Each row comes from the steps of one walk. Every step used is in the known rows, and no mark comes twice. Write the walk behind each row, first mark first.
In the rows, zero is written as 100.
Known rows:
D R E U: |  77 |  81 |  84 | 108 | 112 |  68 |  94 | 101 |  72 |  83 |  99 |  98 | 131 | 104 |  88 |  89 | 109 |  85 | 114 | 124 |  94 | 125 | 104 |  96 |  81 | 127 |  78 |  98 | 102 |  92 |  98 | 101 |  82 |  91 |
E D R N C: | 124 | 104 |  65 | 124 | 106 |  76 | 103 |  94 |  80 | 110 |  95 |  85 | 117 | 100 |  69 | 105 | 126 | 103 |  69 | 101 |  88 | 119 | 122 |  99 |  83 |  98 |  92 | 101 |  97 |  84 | 106 |  98 |  70 |  79 |
D R E U C: |  72 | 106 |  82 |  98 |  91 |  69 |  94 | 115 |  82 |  93 |  72 | 108 | 121 |  99 |  94 |  96 | 119 |  88 | 111 | 100 |  95 | 136 | 113 | 105 |  83 | 123 |  79 | 110 |  77 | 101 |  91 | 110 |  79 | 107 |
U R N C: | 113 | 132 | 102 | 118 |  82 | 101 |  99 | 108 |  80 | 122 |  99 |  89 |  98 | 103 |  85 |  88 | 120 | 100 |  63 |  83 | 105 | 108 | 137 | 114 |  91 |  80 |  90 | 107 | 110 | 114 | 118 | 104 |  52 |  82 |
R E N C B: | 103 |  81 |  73 | 129 | 104 | 112 | 122 | 101 |  69 | 103 |  99 |  99 | 111 | 118 |  87 | 114 | 120 | 110 |  90 | 130 | 112 | 107 | 101 |  96 |  87 |  96 |  71 |  99 |  79 |  98 | 117 |  83 |  72 |  68 |
U E: |  78 |  84 | 125 | 117 |  79 | 113 |  81 | 133 | 100 |  80 | 118 |  98 | 104 | 126 |  93 |  79 |  91 |  97 |  95 | 109 | 113 | 101 |  93 | 111 |  83 |  95 |  54 | 100 |  90 | 142 | 125 |  87 |  85 | 111 |
D E: |  87 |  79 | 105 | 119 | 110 |  90 |  79 | 111 | 118 |  80 | 123 |  89 | 107 | 133 |  90 |  80 |  94 | 105 | 119 | 117 |  90 |  86 |  99 | 106 |  86 |  94 |  65 | 109 |  84 | 113 | 119 |  88 | 112 | 106 |
E D: | 105 |  88 |  98 | 117 |  91 | 102 |  88 | 122 | 121 |  89 | 117 |  88 | 108 | 131 |  92 |  85 |  96 |  91 |  97 | 103 | 101 | 100 |  98 |  97 |  88 | 111 |  58 |  95 |  82 | 125 | 130 |  84 |  96 | 102 |
N C B: | 123 | 132 |  93 | 123 | 120 | 141 | 115 | 105 | 137 |  91 | 115 |  96 |  76 | 147 |  78 | 108 | 105 |  99 |  66 | 125 | 142 |  82 | 108 | 111 |  75 |  94 |  41 |  87 |  63 | 106 | 112 |  84 |  88 |  89 |
D E U C: |  80 | 103 |  89 | 108 |  85 |  71 |  84 | 114 | 113 |  85 |  84 | 106 | 115 | 113 | 100 |  82 | 110 |  98 | 130 |  94 | 101 | 117 | 101 | 100 |  96 | 107 |  71 | 111 |  71 | 113 | 109 |  98 | 107 | 119 |
E D R: | 100 |  93 |  95 | 109 | 100 |  90 |  86 | 112 | 121 |  86 | 108 |  86 | 111 | 120 |  80 |  94 | 101 |  93 |  90 | 113 |  87 | 109 | 104 | 100 |  80 | 110 |  70 | 104 |  89 | 105 | 116 |  93 |  99 | 103 |
H C D E N: |  97 |  61 | 102 | 114 | 101 |  72 |  86 |  96 | 114 |  80 | 105 |  93 |  85 | 118 | 121 |  76 | 118 | 133 | 129 |  91 |  68 |  85 |  83 |  95 | 118 |  68 |  97 | 117 |  94 | 116 | 131 |  85 | 120 |  85 |
R N: |  96 |  82 | 107 | 117 | 102 | 108 |  92 | 112 |  93 |  89 | 119 |  77 |  90 | 122 | 101 |  93 |  94 | 101 |  89 | 104 | 103 |  79 | 106 | 116 |  83 | 114 |  70 |  85 |  94 | 107 | 124 |  88 |  84 |  94 |
H C N: | 101 | 102 | 122 | 110 | 116 | 111 |  84 | 115 | 157 |  92 | 115 |  76 |  50 | 168 | 104 |  86 | 119 | 121 |  96 |  93 | 100 |  74 |  97 | 106 |  87 |  79 |  62 |  79 |  88 | 112 | 130 |  84 | 105 | 112 |
R N C D E: | 115 | 102 |  73 | 140 | 132 |  71 | 113 |  83 |  85 | 100 |  93 |  94 |  99 |  83 |  81 |  94 | 123 | 113 |  90 |  88 |  95 |  95 | 111 | 104 | 101 |  68 | 101 | 119 |  92 |  91 | 111 | 103 |  78 |  66 |
N R E: |  94 |  77 |  87 | 126 | 108 |  90 |  88 | 109 |  79 | 100 | 100 |  98 | 116 | 118 |  91 | 103 | 100 |  85 |  95 | 108 |  89 |  93 | 104 |  91 |  82 | 111 |  59 |  89 |  94 | 112 | 121 |  94 |  77 |  88 |
E U C D R: |  90 | 138 |  92 |  99 | 100 |  81 | 107 |  99 | 116 |  74 |  59 | 106 |  85 |  82 |  96 |  88 | 114 |  91 |  83 |  83 | 104 | 115 | 105 | 109 | 101 | 105 |  85 | 115 |  70 | 107 | 101 | 111 |  92 | 104 |
C H: | 111 |  90 | 113 |  96 | 122 | 132 | 102 | 125 | 152 |  70 | 119 |  93 |  73 | 149 |  97 |  98 |  84 |  90 |  83 | 122 | 107 |  66 |  96 | 121 |  79 | 109 |  39 |  74 |  79 | 121 | 119 |  83 |  89 |  84 |
N C R: | 105 | 139 | 102 | 115 | 120 | 106 | 104 |  99 | 130 | 107 | 103 | 100 |  74 | 136 |  67 |  78 | 110 |  95 |  45 | 114 | 114 |  86 | 126 | 110 |  74 |  65 |  76 |  95 | 103 | 119 | 125 | 101 |  67 |  95 |
H C D R E: |  91 |  95 | 103 | 108 | 121 |  86 |  93 | 104 | 121 |  86 |  98 |  94 |  78 | 115 | 108 |  92 | 120 | 111 |  99 |  95 |  84 |  96 |  99 | 107 |  97 |  87 |  89 | 111 |  89 | 112 |  99 | 106 |  99 |  83 |
H C N R E: |  99 |  83 |  96 | 121 | 124 |  81 |  85 | 107 | 115 | 112 |  92 |  88 |  73 | 145 |  98 | 104 | 135 | 108 | 103 |  89 |  83 |  91 |  96 |  85 |  84 |  86 |  72 |  79 | 103 | 100 | 125 |  94 |  82 |  94 |
D E N C H: | 120 |  67 |  73 | 110 | 120 |  89 | 108 |  98 | 106 |  89 | 102 | 105 | 109 | 125 |  80 | 100 | 113 | 116 | 104 | 121 |  77 |  88 | 100 | 103 |  93 |  76 |  77 |  96 |  89 |  99 | 120 |  80 |  83 |  69 |
R E U: |  82 |  77 |  88 | 119 | 103 |  81 |  94 | 110 |  76 |  89 | 108 |  98 | 129 | 115 | 104 |  81 | 101 |  82 | 119 | 115 | 108 | 118 |  97 |  92 |  88 | 129 |  62 |  90 |  97 | 113 | 115 |  93 |  80 |  94 |
R E N C H: | 115 |  63 |  69 | 106 | 119 | 100 | 122 | 106 |  83 | 101 |  97 | 110 | 112 | 121 |  91 | 109 | 116 | 103 |  90 | 118 |  88 | 100 | 104 | 102 |  92 |  90 |  71 |  85 |  92 | 108 | 118 |  84 |  56 |  55 |
D E N: |  83 |  45 |  96 | 115 |  97 |  80 |  81 | 104 |  87 |  80 | 115 |  87 | 123 | 120 |  96 |  81 |  96 | 117 | 129 | 118 |  68 |  93 |  93 |  97 |  98 |  88 |  83 | 109 |  93 | 107 | 133 |  77 | 110 |  97 |
C N R: | 101 | 100 | 103 | 125 | 127 |  97 |  95 | 100 | 117 |  98 |  92 |  83 |  75 | 126 |  77 | 102 | 111 |  96 |  81 |  91 |  96 |  77 | 102 |  94 |  79 |  88 |  61 |  81 |  96 |  92 | 135 |  88 |  80 |  99 |

Which walk is each row?
|  97 |  85 |  83 | 120 | 117 |  56 |  88 |  97 |  95 | 112 |  78 |  95 |  89 | 132 | 102 |  98 | 147 |  97 | 117 |  88 |  92 | 113 |  89 |  71 |  89 | 102 |  76 |  73 | 115 |  89 | 125 |  97 |  79 |  90 |	H C N R E U
|  94 | 106 | 104 | 110 |  84 |  43 |  87 |  99 |  91 |  99 |  79 |  91 |  86 |  81 | 117 |  73 | 136 | 108 | 128 |  67 |  85 | 124 | 100 |  92 | 119 |  87 | 118 | 124 | 133 | 105 | 117 | 113 |  93 |  78 |	H C D E U R N
|  62 | 124 | 108 | 105 |  98 |  91 | 100 | 130 | 115 | 104 |  74 | 104 |  76 | 111 |  92 |  90 | 110 |  92 |  75 |  94 |  99 | 108 | 119 | 118 |  79 |  86 |  88 | 110 |  93 | 128 | 118 | 111 |  69 | 102 |	U C R E
|  88 |  80 |  76 | 132 | 127 |  59 | 103 |  93 |  68 | 103 |  73 |  97 | 115 | 100 |  82 | 101 | 130 |  78 | 110 |  96 |  97 | 118 |  94 |  72 |  83 | 109 |  76 |  82 | 115 |  81 | 127 | 100 |  62 |  82 |	C N R E U
|  76 | 133 |  97 | 100 |  87 |  74 | 101 | 112 |  96 | 102 |  60 |  94 |  74 |  98 | 101 |  85 | 118 |  88 |  75 |  88 | 109 | 115 | 115 | 111 |  84 | 104 | 100 |  93 | 112 | 105 | 124 | 109 |  69 | 100 |	E U C R N
|  81 |  70 |  94 | 121 |  75 |  72 |  91 | 123 |  61 |  91 |  91 |  86 | 123 |  81 |  79 |  97 | 114 | 101 |  96 | 103 |  88 | 134 |  94 | 100 |  80 | 110 |  97 | 110 | 118 | 103 | 110 | 100 |  77 |  91 |	U E D R N
|  83 | 104 | 114 | 110 | 111 |  95 |  99 | 108 | 104 |  94 |  98 |  77 |  68 | 115 |  89 |  84 |  98 |  95 |  64 | 111 |  96 |  80 | 117 | 117 |  75 |  92 |  93 |  89 | 125 | 106 | 131 |  99 |  76 |  86 |	C R N
| 122 | 117 |  84 | 134 | 124 | 100 | 119 |  88 |  87 | 100 |  96 |  92 |  82 |  92 |  90 |  96 | 118 | 101 |  57 |  83 | 111 |  85 | 117 | 111 | 101 |  83 |  86 |  99 |  88 | 104 | 116 |  98 |  65 |  68 |	R N C D
| 109 | 112 | 120 | 104 | 102 | 141 |  88 | 122 | 168 |  81 | 123 |  83 |  50 | 181 | 116 | 101 | 103 | 112 |  92 | 122 | 129 |  71 |  87 | 112 |  81 | 105 |  38 |  78 |  69 | 118 | 117 |  77 | 123 | 102 |	H C B
|  70 |  88 |  84 | 106 |  93 |  73 | 114 | 107 |  68 |  86 |  57 | 102 | 102 |  68 | 101 | 101 | 121 | 110 |  97 |  85 |  69 | 119 | 105 | 110 | 110 |  86 | 107 | 131 |  77 | 103 | 106 | 109 |  76 |  83 |	U C D R E N
|  91 | 120 | 119 | 100 |  70 |  93 |  82 | 116 |  97 |  92 | 100 |  96 | 109 | 108 | 101 |  67 | 101 |  77 |  99 |  95 | 107 | 119 | 114 | 101 |  94 | 108 |  68 | 102 | 114 | 128 | 127 | 101 |  80 | 102 |	E U R
|  82 |  99 | 104 | 120 |  85 |  84 | 103 | 109 |  70 | 105 |  88 | 110 | 101 | 102 |  71 |  72 | 122 | 109 |  62 | 109 |  94 | 115 | 111 | 102 |  86 |  50 | 101 | 108 | 133 | 129 | 138 |  97 |  55 |  90 |	U E N C R
| 114 | 110 |  80 | 116 | 116 |  94 | 100 |  91 |  83 | 105 | 105 |  84 | 100 | 116 |  72 | 102 | 116 | 109 |  63 | 109 |  95 |  95 | 129 | 114 |  78 |  92 |  85 |  94 |  91 |  86 |  98 |  98 |  72 |  85 |	D R N C
|  73 |  70 | 108 | 100 |  95 |  78 |  86 | 111 | 100 | 103 | 100 |  93 |  80 | 137 | 113 |  74 | 120 | 116 |  97 | 111 |  73 | 100 | 102 |  98 |  88 |  76 | 102 |  96 | 129 | 122 | 135 |  92 |  84 |  85 |	H C R E N
|  77 |  94 |  93 | 118 | 105 |  73 | 104 | 122 | 103 | 104 |  90 |  94 | 103 | 107 |  83 |  82 | 110 |  82 |  89 | 109 |  97 | 120 | 106 |  93 |  78 |  97 |  93 | 108 | 125 | 117 | 128 | 102 |  69 |  86 |	C R E D
| 106 | 102 | 107 | 104 | 117 |  90 |  91 |  98 | 120 |  85 |  98 |  76 |  56 | 113 | 113 |  94 | 118 | 120 |  82 |  88 |  81 |  82 | 102 | 115 | 100 |  91 |  96 |  97 |  97 |  96 | 107 | 103 | 101 |  80 |	H C D R N
|  84 | 118 | 100 | 117 | 106 |  86 |  98 | 113 | 133 |  80 |  77 | 103 |  83 |  94 |  97 |  91 | 108 | 105 | 105 |  73 |  99 |  93 | 101 | 115 | 106 |  78 |  84 | 131 |  59 | 122 | 112 | 105 | 106 | 101 |	U C D E
| 104 |  61 |  95 | 115 |  88 |  95 |  82 |  99 |  74 |  92 |  99 |  92 | 110 | 119 |  95 |  93 | 100 | 100 |  92 | 107 |  75 |  84 | 102 |  88 |  94 |  98 |  67 |  84 |  98 | 105 | 143 |  81 |  87 |  94 |	E N R
|  71 | 118 |  88 | 109 |  89 |  75 | 104 | 137 | 114 | 113 |  64 | 107 |  94 | 101 |  85 |  92 | 121 |  86 |  81 |  84 |  95 | 132 | 110 | 103 |  82 |  91 |  98 | 119 | 103 | 126 | 123 | 113 |  68 |  99 |	U C R E D
|  94 | 123 |  86 | 115 | 101 |  76 |  97 | 101 | 108 | 103 |  53 | 102 |  83 | 110 |  88 | 103 | 131 |  89 |  89 |  73 | 107 | 111 | 102 |  88 |  87 | 103 |  69 |  84 |  84 |  91 | 128 | 103 |  77 | 108 |	E U C N R
|  90 |  84 |  79 | 120 |  90 |  61 |  96 |  95 |  84 |  92 |  49 | 108 |  99 |  74 |  96 | 102 | 121 | 111 | 106 |  73 |  65 | 100 |  97 |  91 | 116 |  74 | 100 | 127 |  79 | 103 | 129 | 100 |  96 |  89 |	U C D E N R
|  80 | 106 |  88 | 124 | 109 |  84 | 103 | 117 |  95 | 115 |  55 |  97 |  83 | 104 |  82 | 117 | 131 |  95 |  90 |  74 |  92 | 107 | 109 |  97 |  82 |  87 |  76 | 101 |  78 |  97 | 121 | 106 |  64 |  98 |	U C N R E
|  75 | 131 | 110 | 100 |  91 |  95 | 100 | 124 | 114 | 103 |  71 |  86 |  57 | 110 |  94 |  92 | 109 |  99 |  58 |  86 | 101 |  92 | 122 | 126 |  81 |  88 |  96 |  99 | 102 | 113 | 125 | 108 |  69 |  99 |	U C R N
|  97 |  75 |  74 | 139 | 121 |  67 | 104 | 107 |  82 | 114 |  73 |  89 | 113 | 103 |  73 | 112 | 131 |  86 | 104 |  87 |  86 | 121 |  92 |  71 |  80 |  98 |  78 |  94 | 109 |  90 | 131 |  97 |  66 |  81 |	C N R E D
|  90 | 108 | 125 | 106 |  73 | 102 |  88 | 123 |  88 | 100 | 104 |  77 |  92 | 101 | 101 |  85 | 100 |  95 |  82 |  90 |  95 |  99 | 125 | 116 |  91 |  99 |  86 | 104 | 115 | 117 | 125 |  99 |  71 |  89 |	U R N
|  76 |  83 |  97 | 110 | 114 |  93 |  91 | 111 |  89 |  86 | 111 |  87 | 116 | 115 |  85 |  97 |  99 |  96 |  99 | 122 |  84 | 103 | 111 | 110 |  76 | 109 |  73 | 105 |  91 | 105 | 101 | 100 |  84 |  95 |	D R E
|  95 |  95 |  91 | 114 |  74 |  85 | 101 | 109 |  45 | 122 |  90 | 104 | 131 |  92 |  88 |  83 | 125 | 104 |  88 |  92 |  83 | 131 | 130 |  96 |  99 |  72 |  99 | 123 | 115 | 121 | 124 |  98 |  49 |  75 |	U R E N C
| 104 |  95 |  71 | 130 |  82 |  70 | 102 | 109 |  53 | 112 |  87 |  95 | 129 |  80 |  64 | 101 | 133 | 106 |  76 |  98 |  97 | 142 | 109 |  96 |  84 |  90 |  99 | 113 | 110 | 100 | 102 | 102 |  62 |  85 |	U E D R N C
|  76 | 142 | 106 |  95 |  89 |  87 |  96 | 116 | 128 |  93 |  68 | 106 |  76 | 118 |  94 |  74 | 111 |  83 |  75 |  93 | 113 | 112 | 113 | 109 |  83 |  96 |  79 |  97 |  99 | 122 | 125 | 108 |  79 | 112 |	E U C R
|  89 | 107 | 112 | 105 |  68 |  79 |  88 | 113 |  67 |  99 |  94 |  86 | 108 |  91 | 104 |  79 | 111 |  83 |  96 |  89 | 104 | 120 | 118 | 103 |  94 | 117 |  90 |  99 | 129 | 109 | 125 | 104 |  66 |  86 |	E U R N
|  92 |  85 | 104 | 107 | 108 |  97 |  91 | 104 |  89 |  82 | 108 |  72 |  95 | 112 |  89 | 101 | 100 | 103 |  82 | 115 |  85 |  87 | 112 | 117 |  77 | 111 |  81 |  93 |  98 |  90 | 107 |  95 |  86 |  93 |	D R N
|  85 | 103 |  77 |  83 | 108 |  81 | 111 | 124 | 112 |  80 |  60 | 114 | 103 | 106 |  98 | 113 | 116 |  84 | 106 | 111 |  96 | 125 | 102 | 113 |  80 | 126 |  67 |  93 |  78 |  99 |  87 | 109 |  72 |  86 |	D R E U C H
|  65 |  67 | 103 | 110 | 103 |  78 | 102 | 108 |  71 |  97 |  92 |  96 | 104 | 107 |  90 |  79 | 105 | 100 |  92 | 121 |  75 | 104 | 107 | 101 |  85 |  80 | 103 | 104 | 131 | 115 | 137 |  95 |  68 |  79 |	C R E N
|  93 | 106 | 121 |  99 | 105 |  95 |  83 | 110 | 132 | 102 | 106 |  76 |  45 | 147 | 108 |  79 | 115 | 112 |  71 | 102 |  94 |  77 | 111 | 113 |  81 |  83 |  94 |  80 | 127 | 114 | 128 |  96 |  90 |  95 |	H C R N
|  86 |  81 |  90 | 136 | 129 |  80 | 103 | 103 |  86 | 106 |  84 |  88 |  94 | 113 |  78 | 113 | 123 |  90 |  97 |  97 |  90 |  95 | 100 |  86 |  79 |  91 |  73 |  88 | 102 |  90 | 127 |  97 |  67 |  87 |	C N R E
| 101 |  68 |  72 | 123 | 102 |  91 | 105 |  99 |  52 | 109 | 105 | 102 | 131 | 114 |  89 |  91 | 119 | 109 |  95 | 109 |  88 | 110 | 112 |  95 |  97 |  85 |  83 | 101 |  91 | 112 | 124 |  87 |  63 |  80 |	R E N C
|  56 |  96 |  99 | 100 |  82 |  80 | 103 | 123 |  82 | 104 |  63 | 104 |  92 | 100 |  97 |  86 | 116 | 103 |  85 |  95 |  79 | 115 | 113 | 110 |  92 |  79 | 106 | 117 | 108 | 121 | 131 | 103 |  66 |  93 |	U C R E N
